Each row was made from one small tree. Brackets hold a mark, then the marks that hang from it, in alphabetical order. Every link used is in the known rows. Write each row's tree.
Known rows:
(F (R (T (P J L))) V): [-0.43,  0.33, -0.30, -0.07, -0.36, -0.15, -0.15,  0.13,  0.07,  0.38,
  0.17,  0.17, -0.43, -0.19, -0.47,  0.07,  0.16,  0.18, -0.10, -0.25,
 -0.08]
(J (P N) (V (F R))): [-0.49,  0.46, -0.27, -0.04,  0.04,  0.08,  0.15,  0.07,  0.18,  0.40,
  0.00,  0.10, -0.15, -0.11, -0.18, -0.11,  0.20,  0.31,  0.05,  0.12,
 -0.28]
(V (F (R (T (P J))))): [-0.31,  0.36, -0.02, -0.07, -0.14, -0.25, -0.13, -0.01,  0.12,  0.36,
  0.36,  0.17, -0.16, -0.06, -0.42,  0.09,  0.15,  0.15,  0.01, -0.27,
 -0.30]
(V (F (R T))): [-0.33,  0.36,  0.06, -0.04, -0.03, -0.09, -0.02, -0.09,  0.12,  0.35,
  0.38,  0.09, -0.20, -0.07, -0.37,  0.09,  0.20,  0.16,  0.09, -0.15,
 -0.27]
(R (T (P J N))): [-0.39,  0.03,  0.00, -0.21, -0.39, -0.18, -0.18,  0.24,  0.04,  0.36,
  0.13,  0.16, -0.15, -0.19, -0.34,  0.00,  0.10,  0.11, -0.08, -0.27,
 -0.15]
(T (P L) R): [-0.18,  0.16,  0.04,  0.10, -0.11, -0.28, -0.05,  0.15,  0.13,  0.47,
 -0.29,  0.25, -0.34, -0.08, -0.26,  0.14,  0.15,  0.25, -0.06, -0.22,
 -0.19]
(P (J V) L N (T R)): [-0.58,  0.00, -0.20, -0.25, -0.38,  0.10,  0.05,  0.38,  0.04,  0.38,
 -0.77,  0.01, -0.52, -0.20, -0.01,  0.01,  0.30,  0.54, -0.31, -0.06,
 -0.16]
(P (J (B L)) T): [-0.17,  0.10, -0.08, -0.25, -0.29,  0.53,  0.02,  0.24, -0.02,  0.31,
 -0.13, -0.01, -0.53, -0.05, -0.21,  0.28,  0.15,  0.38, -0.02,  0.18,
 -0.27]
(L (P J (T R))): [-0.02,  0.09, -0.24, -0.17, -0.45, -0.27, -0.15,  0.26,  0.03,  0.39,
 -0.27, -0.12, -0.24, -0.07, -0.27,  0.10,  0.23,  0.47, -0.14,  0.08,
 -0.17]
(T (P J L) R): [-0.17,  0.16, -0.07,  0.01, -0.29, -0.22, -0.02,  0.22,  0.09,  0.44,
 -0.47,  0.23, -0.38, -0.08, -0.33,  0.15,  0.18,  0.29, -0.16, -0.24,
 -0.20]
(B (J (P N T) V) L): [-0.63,  0.29, -0.25, -0.14, -0.09,  0.48,  0.03,  0.40, -0.01,  0.43,
 -0.13, -0.07, -0.48, -0.07, -0.47,  0.12,  0.14,  0.41,  0.14,  0.19,
 -0.08]
(V (F (R (T (P (J B)))))): [-0.24,  0.41,  0.06, -0.09, -0.03, -0.15, -0.12, -0.05,  0.18,  0.32,
  0.27,  0.18, -0.19, -0.06, -0.24,  0.12,  0.14,  0.04,  0.09, -0.19,
 -0.44]
(V (F (R (T P)))): [-0.31,  0.35,  0.10,  0.01,  0.03, -0.33, -0.17, -0.08,  0.15,  0.39,
  0.55,  0.19, -0.13, -0.08, -0.37,  0.10,  0.12,  0.11,  0.12, -0.27,
 -0.28]
(R (T (P N))): [-0.41,  0.04,  0.11, -0.12, -0.22, -0.25, -0.21,  0.17,  0.07,  0.39,
  0.32,  0.18, -0.10, -0.20, -0.28,  0.00,  0.07,  0.07,  0.01, -0.24,
 -0.13]
(V (F (R (T (P J N))))): [-0.46,  0.26, -0.03, -0.23, -0.24, -0.23, -0.15,  0.01,  0.10,  0.32,
  0.29,  0.19, -0.15, -0.14, -0.37, -0.06,  0.17,  0.13, -0.09, -0.28,
 -0.29]
(T P): [-0.14,  0.15,  0.03,  0.04, -0.18, -0.26, -0.11,  0.15,  0.08,  0.42,
  0.24,  0.22, -0.11, -0.04, -0.27,  0.12,  0.03,  0.26,  0.09, -0.10,
 -0.16]
(P J): [-0.15,  0.16, -0.09, -0.10, -0.40,  0.05,  0.04,  0.20,  0.02,  0.34,
 -0.12,  0.11, -0.22, -0.03, -0.33,  0.12,  0.14,  0.35, -0.03,  0.00,
 -0.17]
(F R): [-0.24,  0.47,  0.00, -0.01, -0.19, -0.02,  0.01, -0.03,  0.07,  0.36,
  0.21,  0.09, -0.19, -0.09, -0.36,  0.07,  0.14,  0.33,  0.06, -0.06,
 -0.10]
(T R): [-0.11,  0.28,  0.18,  0.11, -0.23, -0.16,  0.02,  0.04,  0.12,  0.40,
 -0.14,  0.10, -0.18, -0.04, -0.25,  0.07,  0.23,  0.30,  0.00, -0.04,
 -0.17]
(J (V F)): [-0.35,  0.13, -0.04,  0.04, -0.02, -0.01, -0.01,  0.15,  0.16,  0.40,
  0.06,  0.11, -0.22,  0.04,  0.01,  0.10,  0.19,  0.39,  0.11,  0.07,
 -0.31]
(R (T (P (J B V) L N))): [-0.66,  0.05, -0.10, -0.20, -0.12,  0.10, -0.15,  0.38,  0.15,  0.38,
 -0.28,  0.20, -0.46, -0.26,  0.06,  0.07,  0.12,  0.11, -0.08, -0.17,
 -0.27]

Which tree is each row?
[-0.23,  0.05, -0.35, -0.30, -0.54, -0.10, -0.15,  0.30,  0.00,  0.34,
 -0.11,  0.00, -0.17, -0.11, -0.27, -0.02,  0.14,  0.36, -0.13,  0.11,
 -0.14]
(L (P J N))
[-0.69,  0.15, -0.39, -0.24, -0.12,  0.20,  0.15,  0.50,  0.00,  0.44,
 -0.55,  0.04, -0.49, -0.10, -0.36,  0.07,  0.12,  0.44,  0.06,  0.05,
 -0.13]
(B (J (P L N T) V))
[-0.02,  0.20, -0.09,  0.02, -0.15, -0.13,  0.20,  0.19,  0.07,  0.45,
 -0.28,  0.02, -0.17, -0.09, -0.35,  0.09,  0.19,  0.33,  0.02,  0.03,
 -0.19]
(J (P (T R)))
[-0.28,  0.06, -0.06, -0.14, -0.13,  0.03, -0.07,  0.27,  0.09,  0.36,
 -0.18,  0.23, -0.43, -0.15, -0.20,  0.23,  0.08,  0.06,  0.00, -0.23,
 -0.31]
(R (T (P (J B) L)))
[-0.35,  0.43, -0.14,  0.00, -0.41, -0.26, -0.20,  0.05,  0.09,  0.37,
  0.49,  0.11, -0.20, -0.16, -0.45,  0.00,  0.14,  0.14, -0.01, -0.17,
 -0.07]
(F (R (T (P J))) V)
[-0.49, -0.07, -0.05, -0.18, -0.17, -0.11, -0.14,  0.27,  0.05,  0.41,
  0.05,  0.25, -0.33, -0.25, -0.31,  0.08,  0.08,  0.10, -0.07, -0.30,
 -0.14]
(R (T (P L N)))
[-0.37,  0.44, -0.05,  0.04, -0.30, -0.11, -0.11, -0.05,  0.09,  0.36,
  0.51,  0.03, -0.24, -0.16, -0.39,  0.01,  0.20,  0.17,  0.07, -0.05,
 -0.04]
(F (R T) V)
[-0.50,  0.21, -0.03, -0.07, -0.17, -0.02, -0.08,  0.28,  0.20,  0.39,
 -0.66,  0.20, -0.44, -0.18,  0.15,  0.01,  0.22,  0.26, -0.18, -0.06,
 -0.31]
(T (P (J B V) L N) R)
[-0.35,  0.43, -0.03,  0.09, -0.25, -0.34, -0.23, -0.03,  0.13,  0.40,
  0.66,  0.13, -0.17, -0.16, -0.40,  0.01,  0.12,  0.11,  0.09, -0.15,
 -0.05]
(F (R (T P)) V)
[-0.35,  0.14, -0.21, -0.23, -0.36, -0.06, -0.19,  0.32,  0.14,  0.35,
 -0.47, -0.16, -0.30, -0.16,  0.20, -0.04,  0.27,  0.43, -0.16,  0.21,
 -0.28]
(L (P (J B V) N (T R)))
[-0.22,  0.25, -0.28, -0.06, -0.21,  0.06, -0.17,  0.31,  0.16,  0.37,
 -0.13, -0.06, -0.27, -0.06,  0.08,  0.12,  0.14,  0.34,  0.07,  0.25,
 -0.26]
(L (P (J B V)))
[-0.34,  0.09,  0.01, -0.06, -0.23, -0.27, -0.09,  0.17,  0.10,  0.43,
 -0.38,  0.27, -0.32, -0.16, -0.20,  0.01,  0.17,  0.25, -0.17, -0.22,
 -0.18]
(T (P L N) R)
[-0.54, -0.04, -0.43, -0.24, -0.11,  0.23,  0.20,  0.48,  0.03,  0.45,
 -0.45,  0.05, -0.43, -0.22, -0.11,  0.05,  0.13,  0.44, -0.08,  0.07,
 -0.15]
(J (P L N T) V)
[-0.20,  0.01, -0.27, -0.31, -0.58, -0.23, -0.17,  0.28,  0.01,  0.36,
 -0.35, -0.11, -0.22, -0.14, -0.21, -0.05,  0.25,  0.47, -0.24,  0.10,
 -0.16]
(L (P J N (T R)))
[-0.58, -0.01, -0.05, -0.15, -0.18, -0.17, -0.21,  0.27,  0.14,  0.38,
  0.15,  0.16, -0.17, -0.12, -0.05, -0.02,  0.17,  0.19, -0.06, -0.16,
 -0.31]
(R (T (P (J (V F)) N)))
[-0.21,  0.02, -0.16, -0.22, -0.41, -0.32, -0.20,  0.21,  0.05,  0.38,
 -0.20, -0.09, -0.18, -0.15, -0.15, -0.04,  0.22,  0.43, -0.15,  0.10,
 -0.15]
(L (P N (T R)))
[-0.54,  0.16, -0.20, -0.30, -0.21, -0.12, -0.09,  0.11,  0.07,  0.34,
 -0.03,  0.24, -0.37, -0.18, -0.38,  0.02,  0.18,  0.16, -0.18, -0.35,
 -0.30]
(V (F (R (T (P J L N)))))
[-0.39,  0.20, -0.12, -0.03, -0.15, -0.04,  0.13,  0.28,  0.13,  0.46,
 -0.37, -0.04, -0.20, -0.19, -0.09, -0.08,  0.24,  0.38, -0.07,  0.06,
 -0.16]
(J (P N (T R)) V)
[-0.43,  0.16,  0.01, -0.02, -0.23, -0.32, -0.16,  0.15,  0.21,  0.40,
 -0.25,  0.18, -0.16, -0.05,  0.03, -0.09,  0.27,  0.34, -0.15, -0.08,
 -0.35]
(T (P (J (V F)) N) R)
[-0.39,  0.30, -0.07, -0.01,  0.02,  0.45,  0.11,  0.23,  0.17,  0.43,
 -0.37, -0.07, -0.47, -0.20, -0.01,  0.06,  0.24,  0.29, -0.02,  0.25,
 -0.27]
(J (B L) (P N (T R)) V)
[-0.52,  0.13, -0.35, -0.09, -0.06,  0.24,  0.21,  0.39,  0.10,  0.45,
 -0.46,  0.12, -0.38, -0.20, -0.17,  0.02,  0.13,  0.30, -0.03,  0.07,
 -0.15]
(J (P L N) V)
[-0.25,  0.20,  0.17,  0.02, -0.27, -0.38, -0.16,  0.07,  0.14,  0.40,
 -0.07,  0.21, -0.09, -0.12, -0.20, -0.05,  0.16,  0.22, -0.08, -0.14,
 -0.18]
(T (P N) R)
[-0.83,  0.52,  0.09, -0.06,  0.04, -0.26, -0.29,  0.06,  0.17,  0.37,
  0.35,  0.14, -0.21, -0.06, -0.33, -0.05,  0.14,  0.16,  0.19, -0.25,
 -0.22]
(B (J (V (F (R (T (P N)))))))
